Every row comes from one small tree of marks. The marks that hang from a mark follow it in brackets, in the order of their numbers. Every link used is in the known rows. Which tree was each row made from?
Known rows:
J_981(J_670(J_669 J_970(J_412))): [-10 -31 -10 -13   6  23 -23 -28 -23  14  10  64 -19  -8 -14   0  26  -4
   0   9]
J_935(J_670(J_669(J_412(J_970)) J_984)): [ -3 -15 -22 -10  25   7 -30 -23   1  39 -17  58 -17 -11  12  -5  -8 -16
 -13  15]
J_981(J_670(J_669 J_935 J_970)): [  2 -35 -14  -3  -7  49  -7 -37 -36   4  22  62 -13 -11 -17  -5  50   6
   2  19]
J_935(J_670(J_669(J_412) J_984)): [  1 -12 -13  -7   6  23 -26 -15  -4  29 -23  59 -16 -18   9 -11   9  -8
 -11  19]
J_701(J_981 J_984): [ -1 -26 -19 -15 -17  36 -62   4 -24   9  17  51   7  -1  49 -28  43 -10
 -10   1]
J_670(J_935 J_984): [  1  -8 -33   1  10  36 -34 -25 -32  19   2  51  -5   7  13  -7  30 -17
  -7   3]
J_399(J_670(J_935 J_970(J_412))): [-11 -29 -29  -4   8  32 -22 -41 -34  12   7  47 -18   9  -2   0  33  -6
  -5   0]
J_935(J_670(J_970)): [-11 -19 -16  -3   8  19 -31 -10 -19  28 -19  59  -5 -19   5 -19  17 -14
  -7  22]
J_701(J_399 J_669(J_412) J_981): [ -6 -46 -13 -32 -20  43 -70  -4  -6  -1  29  48   1  -4  59 -29  26   0
 -17   4]
J_981(J_670(J_935)): [-10 -29 -17  -5   6  40 -38 -19 -38   6   9  46  -8  11  18 -13  39 -11
  -2   6]
J_670(J_669(J_412) J_935 J_970 J_984): [ 15 -25 -24  -7   5  41 -10 -53 -18  24  10  66 -21 -13 -21   2  27  10
  -8  12]
J_412(J_970): [-19 -24 -29 -10  37  -1 -58 -18 -14  28   2  48  -7  10  16 -14  -1 -29
 -11   1]
J_981(J_670(J_669 J_970)): [ -4 -31  -3 -11  -4  37 -18 -19 -24   9  12  64 -13 -16 -13  -8  43   4
   2  18]
J_399(J_670(J_935 J_970(J_412) J_984)): [ -2 -14 -30  -4   2  41 -13 -38 -36  15   3  53 -18   4  -1  10  38  -4
  -3  -4]
J_970(J_412): [-22 -20 -28  -9  28   1 -59 -18 -17  23  -7  49 -11  13  15 -11   3 -27
 -11  -4]
J_288(J_670): [-19 -17 -31 -11  21   7 -51 -15 -33  21  15  54   4  26   6 -14  17 -31
  -5  -3]
J_288(J_670(J_984)): [ -9  -2 -32 -12  15  15 -40 -12 -35  24  11  60   4  23   9  -4  21 -29
  -2  -6]
J_701(J_981(J_670(J_669 J_970))): [  3 -30  -2 -18 -19  46 -22  -9 -29   3  24  67  -5 -19   5 -15  54   7
   1  17]
J_701(J_669 J_981 J_984): [ -2 -31 -22 -22 -32  43 -65   3 -18  -4  39  47   7  -3  56 -22  43  -4
 -10   4]
J_399(J_670(J_669 J_935 J_970(J_412) J_984)): [  4 -15 -31   0  -7  44   3 -46 -33  10  15  59 -21  -5 -16  13  44   2
  -2   4]

Write each row's tree:
[  2 -10 -48  -4  10  24  -5 -57 -43  23  32  74  -7  14 -30  16  25 -16
  -3  -1]
J_288(J_670(J_669 J_935 J_970(J_412) J_984))
[  8 -12 -30  -1   6  41 -19 -36 -34  22   6  61  -8  -5  -4  -1  35  -5
  -6   7]
J_670(J_935 J_970 J_984)
[  0 -22 -45 -14  31  13 -27 -58 -25  32  30  62 -11  27 -10   8   5 -18
  -8  -4]
J_288(J_670(J_669(J_412(J_970)) J_935 J_984))
[  6 -15 -19  -3  -8  52 -12 -24 -37   5  15  56 -10  -1   4   0  50  -3
   1  12]
J_981(J_670(J_669 J_935 J_984))
[ 13 -27 -16  -9 -10  55   2 -47 -22  12  10  56 -24 -10 -16   4  47  17
  -4  10]
J_399(J_670(J_669(J_412) J_935 J_970 J_984))
[  5  -5 -17   2  -7  30  -5 -15 -17  27 -12  71  -7 -32  -8  -6  28  -6
  -4  28]
J_935(J_670(J_669 J_970 J_984))
[  0 -37 -26  -5  15  28 -34 -46 -15  15   9  50 -19   2  -4 -14  18  -5
 -12  11]
J_670(J_669(J_412) J_935)
[ 12 -33 -14 -22 -48  86 -23 -10 -40 -11  50  64   6 -15  44  -6  71  16
  -2  10]
J_701(J_399 J_669 J_981(J_670(J_935 J_970 J_984)))
[ -4  -3 -33  -8   6  19 -26 -21 -33  18  22  66   2  13  -8  -2  27 -23
  -2   3]
J_288(J_670(J_669 J_984))
[  8 -38 -11 -31 -38  77 -43 -10 -27  -8  38  52  -2   0  63 -12  52  13
  -8   1]
J_701(J_399 J_669(J_412) J_981(J_670(J_935 J_984)))
[ -6 -21 -16   2   0  23 -16 -18 -16  22  -9  66  -7 -28 -10 -16  23  -9
  -6  32]
J_935(J_670(J_669 J_970))
[ -1 -29  -3 -21 -25  49 -55  14 -32   1  18  50   4   1  56 -23  57  -2
  -3   0]
J_701(J_981(J_670) J_984)
[ -1 -17 -23 -10   6  40 -18 -34 -41  21   6  62 -17   6   2  11  33  -4
  -1  -3]
J_981(J_670(J_935 J_970(J_412) J_984))
[  4 -38 -10 -11 -54  67 -35   9 -23 -16  33  50   8 -15  56 -28  76   6
  -9  11]
J_701(J_399(J_670(J_669)) J_981 J_984)
[  7 -23  -5 -17  -7  42  -8 -30 -11  16   0  59 -24 -15 -13   1  39  15
  -3   8]
J_399(J_670(J_669(J_412) J_970 J_984))
[  1 -56   2 -40 -49  68 -66  11 -14 -12  42  49   1  -5  80 -25  54  15
 -10   2]
J_701(J_399 J_669(J_412) J_981(J_670) J_984)
[-11 -34 -12  -2 -20  46 -28  -5 -19  -8  14  46  -4  -9  21 -22  52  -5
  -6  15]
J_701(J_399(J_670(J_669)))
[ -2 -41 -19 -22 -47  58 -67  11 -17 -11  46  50  15  -9  74 -29  53  -1
 -13   5]
J_701(J_399 J_669 J_981 J_984)
[ -2 -18 -13  -3 -26  53 -19  -2 -21  -3  10  53  -3 -13  24 -11  56  -3
  -4  11]
J_701(J_399(J_670(J_669 J_984)))
[ -6 -32 -29   0  -2  37  -6 -49 -30   4  18  54 -21  -2 -18   3  39   0
  -5   9]
J_399(J_670(J_669 J_935 J_970(J_412)))
[ -7 -42 -26  -9  20  26 -27 -50 -14  13  16  40 -24  11   1  -5  18  -3
 -11   5]
J_399(J_670(J_669(J_412(J_970)) J_935))
[  6 -15  -4 -12 -10  44  -8 -17 -27  13  10  70 -13 -19 -11   2  47   6
   4  15]
J_981(J_670(J_669 J_970 J_984))
